Each row comes from the steps of one walk. Every step used is in the known rows, and no mark comes twice. Write the walk behind each row, first mark first.
Known rows:
vupite, fetimu, vurov, lazig: [150, -51, -108, -15, 72, 5, -7, 122, -17, 84, -6, -103, -17, 43, -411, -94, 29, 47, 6, -131, 51, -9]
vurov, veni: [-78, -97, 165, -7, -72, -14, -3, -112, -38, 44, -88, -8, 41, 38, -118, -34, -48, 35, -60, 99, -78, -77]
dumuli, zimol, vurov: [-72, 128, 146, -114, 30, 83, 8, -146, 62, 47, -86, -42, -18, -41, 123, -126, -226, 18, 14, 67, -137, -5]
dumuli, veni, vurov: [-112, -21, 78, 26, 69, 41, -42, -64, 10, -19, -27, 65, 93, 18, 249, -14, -169, 19, -1, 89, -63, 92]
zimol, dumuli, veni, vupite, fetimu: [-143, 63, -130, 25, -72, -20, 89, 42, 73, 16, 65, 186, 172, 63, -8, 61, 73, 118, 64, 39, 238, 258]
vupite, zimol, vurov: [66, 136, 81, -37, 53, 34, -15, -38, 82, -27, -37, -158, -85, -23, 369, -6, -116, 4, 5, 41, -118, -100]
zimol, dumuli, veni, vurov: [-162, 24, -60, 16, 51, 58, 29, 40, -22, -81, 8, 155, 59, 14, -35, 49, -52, 55, 41, 79, 28, 43]
veni, vurov: [-114, -40, 151, 49, -19, 43, -47, 2, 16, -86, -6, -4, -12, -17, -91, -31, -196, 1, -50, 52, -66, -68]
veni, vurov, lazig: [-66, -77, 60, 2, 134, -10, -62, -23, -24, 18, 23, -19, -46, -5, -346, -30, -140, -63, -37, -72, 2, -48]
fetimu, vurov, veni, vupite, lazig: [-3, -163, -49, 62, -146, -12, 88, 50, 134, 158, 0, -130, 32, -41, 282, -94, -315, 113, -52, 132, -33, 9]
vurov, fetimu: [-114, -29, 70, 8, -46, -8, -15, 9, -50, -136, -60, -51, -86, -42, -369, -28, -81, -21, -35, 45, 92, -26]
veni, vupite, fetimu, vurov, lazig: [78, -88, -165, 1, 14, -53, 5, 84, 43, 108, 93, -36, -19, 47, -228, -52, -70, 66, 5, -145, 146, 119]
vupite, lazig: [-98, -63, 150, 116, 21, 35, 27, 29, 97, 63, -97, -165, 27, -76, -20, -213, -261, 37, -70, 123, 6, -36]
vurov, lazig, vupite, zimol, dumuli: [36, 73, -89, 48, 72, -72, 0, 61, -95, -1, 64, 39, -93, -26, -195, 54, 360, -86, 3, -181, 109, -150]
vurov, lazig, vupite, fetimu: [81, -67, 115, 21, 39, -43, -52, -1, -91, 16, 14, 39, 61, 40, -488, -23, 264, -111, -30, -128, 82, 4]
fetimu, vurov: [3, -33, 60, 33, 21, 52, -9, 95, -35, -38, -59, -98, -101, 16, -36, -151, -165, 107, -34, 8, -68, -65]
zimol, dumuli, veni: [-182, 65, -32, 11, 71, 31, 54, -1, -54, -21, -57, 130, 53, 42, -62, -38, 7, 105, 33, 78, 80, 100]
lazig, vupite, fetimu: [48, -15, 220, 63, -108, 4, -40, 42, -52, -82, -13, 60, 92, 34, -238, -31, 172, -60, -42, -20, 8, -7]
vurov, lazig, vupite, zimol, dumuli, veni: [46, 81, -169, 24, 160, -65, 6, -3, -88, 60, 43, 101, -10, -5, 152, 75, 388, -65, 50, -145, 109, 17]
zimol, dumuli: [-199, 39, 61, 30, 0, 36, 53, 83, -64, -83, -29, 59, -38, 10, -365, -71, -24, 83, -17, 38, 71, -72]
dumuli, zimol, vurov, fetimu: [-72, 101, 31, -139, -30, 61, 15, -111, 26, -73, -76, -64, -73, -89, -145, -40, -159, -64, 39, 81, -37, 8]
fetimu, vurov, veni: [44, -113, 42, -20, -74, 23, 12, 22, -45, 32, -75, -59, -24, 49, -42, -57, -105, 106, -40, 57, -145, -117]
veni, vurov, fetimu: [-96, -56, 45, 13, -75, 21, -45, 48, -20, -195, 8, -17, -57, -60, -337, 63, -117, -72, -28, 53, 33, -79]

Write each row's walk:
[-74, 68, -75, 73, -1, -76, 1, -113, 135, 112, 43, 8, 41, -3, 836, 9, -60, 80, 15, 1, 73, 194]  dumuli, veni, vupite, zimol
[-18, 19, 97, -104, 229, 20, -26, -85, -71, 20, -31, -72, -105, 13, -288, -60, -221, -34, -6, -11, -42, 4]  zimol, vurov, lazig
[-82, -32, 155, -101, -64, -16, 29, -153, 26, 13, 21, 25, -3, 48, 145, 93, -260, 38, -26, 149, -93, 71]  zimol, vurov, veni, vupite
[-2, 121, -69, 65, 8, -15, 28, 30, -51, -34, 4, 121, 25, -8, 388, 68, 344, -15, 45, -22, 38, 2]  lazig, vupite, zimol, dumuli, veni
[-31, 40, 116, -155, -67, 53, 32, -228, 44, 109, -105, -7, 48, -6, 108, -29, -139, 3, 13, 134, -219, -50]  dumuli, zimol, vurov, veni
[-29, 112, -317, 6, -54, 7, 27, 97, 45, -147, 41, 41, -4, -74, 134, 222, 165, -34, 95, 17, 125, -33]  vupite, zimol, dumuli, veni, vurov, fetimu
[133, 93, 72, -137, 47, 21, -15, -118, -8, 92, -5, 41, 73, -9, -253, -24, 163, -152, 45, -97, -58, 40]  dumuli, zimol, vurov, lazig, vupite, fetimu
[-6, -87, 56, 18, 173, -22, -80, -100, -107, 4, 46, 146, 47, 7, 20, 45, 54, -139, -11, -65, -36, 101]  dumuli, veni, vurov, lazig, vupite
[98, -69, 73, 19, 5, -18, -77, 31, -50, -44, 79, 84, 81, 16, -482, 73, 214, -171, -22, -134, 19, -34]  veni, vurov, lazig, vupite, fetimu
[15, 111, -92, 66, -26, 8, 0, 52, 0, -93, 72, 148, 45, -30, 430, 163, 288, -65, 53, -19, -22, -63]  lazig, vupite, zimol, dumuli, veni, vurov
[116, -33, -4, 25, -71, 57, 11, 149, 29, -17, -44, -96, 23, 40, -196, -112, -2, 95, -4, -25, -24, -28]  vupite, fetimu, vurov
[158, -105, -30, -33, -156, 29, 31, 81, 14, 48, -59, -62, 92, 75, -188, 1, 82, 90, -1, 25, -96, -92]  vupite, fetimu, vurov, veni
[18, 91, -70, -61, 129, -82, -16, -99, 96, 100, 103, -114, -123, -23, 350, 58, -144, -26, 16, -97, 48, 67]  veni, vupite, zimol, vurov, lazig
[226, -101, 67, -4, -192, 13, 4, 75, -71, -26, -25, 27, 91, 68, -174, 47, 256, -9, -25, 9, -126, -108]  lazig, vupite, fetimu, vurov, veni
[9, 131, -198, -79, -10, -40, 4, -100, 107, -47, 56, -41, -47, -50, 661, 164, -127, -24, 75, 61, 76, 220]  dumuli, veni, vupite, zimol, vurov, fetimu
[101, -75, 38, 16, 126, -13, -57, 75, -160, -8, 15, -34, -126, 14, -232, -98, 70, -44, -45, -134, -26, -50]  fetimu, vurov, lazig, vupite
[180, -22, 88, 49, -115, 42, -19, 152, -61, -85, -7, -12, 27, 41, -138, -60, 179, 2, -27, -43, -54, -41]  lazig, vupite, fetimu, vurov
[-34, -127, -29, -1, -140, -31, 35, -23, 11, 68, 27, 2, -35, 47, 157, 3, -174, 124, -40, 52, -46, 13]  fetimu, vurov, veni, vupite
[-6, 86, -298, 2, 158, -26, 10, 24, 42, 66, 68, 42, 20, -16, 148, 127, 139, -22, 86, -110, 79, -4]  vupite, zimol, dumuli, veni, vurov, lazig
[225, 5, -91, 48, 89, -54, -57, 93, -68, 56, 41, -124, -144, -21, 181, -40, 212, -64, -16, -207, -46, -136]  fetimu, vurov, lazig, vupite, zimol
[-19, -37, -4, 37, -170, -110, 17, -123, 118, 128, 42, -30, 5, 14, 493, 83, 7, 53, -34, 16, 4, -26]  vurov, veni, vupite, zimol
[-236, 4, -136, 96, 4, -7, 115, 41, 127, 99, 29, 47, 102, -47, 234, -79, -218, 120, 21, 146, 194, 221]  zimol, dumuli, veni, vupite, lazig
[135, 115, 40, -48, -62, 0, -36, 12, -37, -211, 8, -83, -138, -75, 159, 145, 157, -159, 11, 16, -51, -96]  lazig, vupite, zimol, vurov, fetimu
